Each row comes from the steps of one walk. Every step used is in the known rows, and no mark comes twice. Write the walk behind each row, first mark first.
In the rows, zero is written as 128.
Known rows:
lefiv, sifid, pefo, nopon, goda: [142 116 171 134 128 103  89 160 138 172 171 100  65 103 164  88 178 122
 108 128  87 165 109  96 104]
kazit, sifid, goda: [187 139 153 103  98  85 102 137 158 147 146 117 159 134 153 122 166  92
  79 119 120 179 145 119 103]
pefo, sifid, lefiv, ludi: [103 127 140 121 122  94  93 110 147 164 160 120 138 153 163 134 189  86
  72 137 124 121 131 126 140]
ludi, kazit: [162 148 155 117 119  82  99 137 150 137 134 132 129 136 152 163 183 101
  72 128 113 100 143 136 108]
sifid, lefiv, ludi, kazit: [114 149 148 113 122  72  87 122 139 135 160 142 158 146 149 182 197 107
  58 135 115  89 144 140 135]
raduk, lefiv, ludi, kazit: [122 156 124 121 169  70  90 133 147 131 156 118 145 122 161 168 178 115
  61 131 110  54 154 142 102]
sifid, pefo, nopon, lefiv, ludi: [ 91 112 172 126 121  92  83 134 127 184 173 101 114 134 163 110 149  93
  90 140  91 164 102 102 100]
kazit, sifid, goda, rigi, lefiv, ludi: [160 167 124 113 161  86  92 128 136 149 156 112 145 105 167 139 177 104
  60 122 108 150 161 126 107]
rigi, lefiv, ludi, kazit, sifid, pefo: [128 158 115 122 126  64  90 136 132 128 176  95 154 125 172 147 150 122
  63 131  97  99 154 134  94]
goda, raduk, lefiv, sifid, pefo, nopon: [131 140 141 135 165 100  97 143 169 150 144  84  35  98 176 119 172 132
  88 134 100 165 125  95  84]
pefo, nopon, lefiv: [128 118 176 128 129  97  92 140 143 185 134 127 100 134 149 117 165  90
  96 136  96 163 102 107 101]
lefiv, ludi, kazit, sifid, goda: [181 153 136 105 100  62  92 134 137 127 178 120 186 127 154 127 168 101
  60 124 110 120 166 140 118]
rigi, lefiv, ludi: [106 146 138 118 180  94  93 128 153 152 151 119 139 127 167 167 176  99
  69 126 112 104 140 132 106]
rigi, lefiv, ludi, kazit, sifid, goda: [165 158 121 107 130  64  89 137 138 129 169 119 186 119 159 140 160 110
  57 123 109 106 168 140  98]
ludi, kazit, sifid: [181 157 135 119 104  67 103 139 147 129 146 123 139 132 154 142 173 112
  73 129 102 112 151 138 116]
sifid, lefiv: [119 134 165 109 120  96  98 126 160 155 129 139 130 154 148 175 195  97
  75 131 124 148 124 119 118]
pefo, nopon: [149 122 172 123 115  99 101 140 156 167 139 121 113 133 153 122 176  86
  92 133 107 137 113 117 107]
raduk, lefiv, ludi, kazit, sifid, goda: [166 158 115 109 134  57  89 137 145 124 173 111 182 117 157 134 161 115
  58 125 112  96 168 139  94]
lefiv, sifid, gisat: [123 126 154 138 133 100 102 133 165 145 152  92  88 123 163 121 177 122
  86 124 117 172 113 122 122]
raduk, lefiv, sifid, goda: [153 130 140 109 171  94  92 146 173 138 146 115 100 109 160 150 175 117
  80 117 128 160 147 115  81]
rigi, lefiv: [128 143 148 117 164 100 100 136 162 156 123 123 122 132 162 168 175  99
  78 124 118 125 133 124  88]
kazit, sifid: [166 147 142 118 118  83 107 135 158 145 143 115 129 136 159 135 172 102
  82 126 106 151 139 124 119]
ludi, kazit, sifid, pefo, nopon, lefiv: [154 128 153 129  76  68  89 147 122 160 160 105 115 132 154  96 138 114
  89 140  80 159 116 111  88]
goda, sifid, pefo: [138 117 179 117 126 100 107 136 175 153 143 116  72 137 170 183 173  94
  82 127 111 143 124 108  85]
goda, rigi, lefiv, ludi, kazit: [132 177 127 126 183  82  88 127 129 139 142 127 116 106 165 178 194 112
  52 130 102  70 160 144 111]
nopon, goda, rigi: [163 163 166 130 161 105  99 141 133 175 125 127  88 107 158 136 212 107
  85 122  96 135 132 112 121]
goda, sifid, lefiv, ludi, kazit: [120 137 160 114 140  74  95 124 159 133 160 156 111 138 154 213 203 108
  56 136 106  73 145 139 130]
lefiv, ludi, kazit: [138 152 146 118 136  75  92 130 141 134 162 127 147 131 158 164 184 101
  63 130 108  79 151 143 125]
raduk, lefiv: [130 141 141 119 167  93 101 137 169 151 125 114 117 130 160 164 175 105
  79 126 120 116 133 122  86]

Which walk is each row?
[152 106 175 117 133  98  84 149 148 173 154 130  82 113 149 103 164 101
  98 127 103 208 116 102  97]  pefo, nopon, lefiv, sifid, goda
[130 125 155 119 136  99  95 141 159 141 158 102  71 125 170 150 172 114
  89 124 114 177 132 110 102]  lefiv, sifid, pefo
[137 149 162 136 151 103  98 149 148 181 133  87  83 105 169  91 178 122
  93 133  91 140 112  86  77]  sifid, pefo, nopon, goda, raduk, lefiv
[168 153 178 135 140 107 104 145 147 184 129 118  88 109 158  91 202 106
  93 130  87 143 117 100 120]  pefo, nopon, goda, raduk
[127 161 147 139 190  95  94 140 145 178 149 103 105  94 168  99 196 121
  82 134  83  98 126 107 114]  pefo, nopon, goda, raduk, lefiv, ludi
[153 186 106 128 169  68  92 128 126 130 154 119 126 102 167 159 182 124
  53 131  90  83 168 145 119]  goda, rigi, lefiv, ludi, kazit, sifid
[112 122 151 128 107  77  86 136 125 175 185  92 124 130 165  89 139 104
  91 141  79 177 111 105 108]  kazit, sifid, pefo, nopon, lefiv, ludi
[141 186 131 133 195  78  93 138 139 147 146 114 120  97 165 140 203 135
  63 129  90  59 157 127 114]  nopon, goda, raduk, lefiv, ludi, kazit
[146 122 187 124 137 104 104 148 159 171 148 119  71 122 168 155 185 105
  92 124  96 134 118  99  89]  nopon, goda, sifid, pefo
[193 179 136 111 115  67  98 127 145 126 163 116 160 118 160 127 182 109
  54 125 105 135 176 132 126]  lefiv, ludi, kazit, sifid, goda, raduk
[151 138 147 116  95  84 103 137 151 147 154  93 126 141 167 130 156 105
  84 128 107 174 132 112  99]  kazit, sifid, pefo
[130 114 163 132 154  97  88 146 149 171 150 127  53 114 154 117 170 112
 101 134  89 180 110 109 112]  pefo, nopon, lefiv, sifid
[142 141 138 129 116  58  85 139 119 156 177 122 135 122 152 100 156 111
  78 142  73 116 131 131 125]  pefo, nopon, lefiv, ludi, kazit, sifid
[125 147 135 122 111  59  84 132 117 144 180 104 140 134 163 130 146 118
  72 136  86 139 141 124 109]  nopon, lefiv, ludi, kazit, sifid, pefo
[ 96 138 155 111 137  88  90 118 149 153 156 133 151 149 154 177 196  97
  67 133 119 127 132 126 137]  sifid, lefiv, ludi
[180 152 160 113 153 104 100 134 174 141 136 121  78 109 163 141 196 109
  76 117 121 197 155 110 114]  lefiv, sifid, goda, raduk
[174 154 162 136 102  94 104 147 138 176 150  88  95 110 168  65 175 118
  97 133  75 177 117  90 109]  kazit, sifid, pefo, nopon, goda, raduk
[138 113 193 127 129 101  99 146 160 183 142 153  77 125 148 146 207 106
  92 134  90 122 101 103 116]  pefo, nopon, goda, sifid, lefiv
[201 179 123 114 132  69 103 137 161 125 129 111 139 112 158 133 174 123
  60 124 114 132 170 123  85]  ludi, kazit, sifid, goda, raduk, lefiv
[154 191 103 127 169  60 100 127 151 121 152 103 129 109 169 146 180 134
  55 133  93  83 170 137 118]  goda, raduk, lefiv, ludi, kazit, sifid
[116 130 139 123 165 101  92 143 161 142 150 101  71 117 175 160 164 122
  85 123 113 162 134 111  80]  rigi, lefiv, sifid, pefo
[119 137 133 123 109  78  90 113 136 146 164 129 147 150 158 137 190  95
  62 139 120  82 145 139 139]  pefo, sifid, lefiv, ludi, kazit
[108 131 138 140 161 103 100 136 166 146 143  91  88 116 167 133 169 128
  83 122 117 158 115 124 100]  rigi, lefiv, sifid, gisat
[140 102 188 125 109 102 105 143 170 167 150 113  63 130 167 146 166  89
  91 134 100 144 106 102  83]  goda, sifid, pefo, nopon
[ 99 100 183 129 138  93  90 136 147 182 173 116  67 127 168 142 156  94
  87 140  82 147 103 102  95]  goda, sifid, pefo, nopon, lefiv, ludi
[165 147 175 137 143 107  96 147 128 188 132 125  82 100 155 100 205 103
  94 130  87 135 114 106 119]  pefo, nopon, goda, rigi
[151 135 167 141 146 107  88 155 126 175 160 101  32  85 168  92 195 127
 101 129  81 172 114  93 112]  lefiv, sifid, pefo, nopon, goda, rigi
[129 118 150 144  93 106 110 118 156 171 139  79 122 148 167  79 165  90
  87 130 128 148 105 121 114]  pefo, sifid, gisat
[157 154 137 115  92  65  98 131 145 129 143 137 150 147 145 161 185 117
  66 133 109 122 145 135 125]  ludi, kazit, sifid, lefiv
[168 143 139 120 146 112  98 125 147 172 120 113 104 118 168 115 178  83
  72 122 130 152 146 115  84]  pefo, sifid, goda, rigi, lefiv
[200 174 127 113 131  76  96 139 134 134 130 126 135 106 156 144 176 114
  59 121 110 132 168 132  86]  ludi, kazit, sifid, goda, rigi, lefiv
[192 173 132 112 118  66  91 130 124 130 166 121 155 109 157 134 185 106
  54 125 104 127 173 138 127]  lefiv, ludi, kazit, sifid, goda, rigi
[167 126 161 108 138  99  94 142 166 142 152 126 103 119 156 142 183 102
  83 116 125 184 145 117 105]  lefiv, sifid, goda
[102 136 158 120 163  88  88 126 139 169 155 126 125 135 159 153 172  95
  78 131 100 144 126 122 121]  nopon, lefiv, ludi
[134 110 163 128 117 100  92 148 155 155 166  98  65 118 166 115 164 110
  98 132 102 176 114 105  99]  lefiv, sifid, pefo, nopon
[140 164 127 129 207  97 102 135 182 135 126 110  45 100 172 162 195 135
  77 125 110 145 150 115 105]  goda, raduk, lefiv, sifid
[144 139 145 135  91  85 111 130 157 150 148  84 143 139 160 102 161 112
  83 127 111 169 114 124 119]  kazit, sifid, gisat
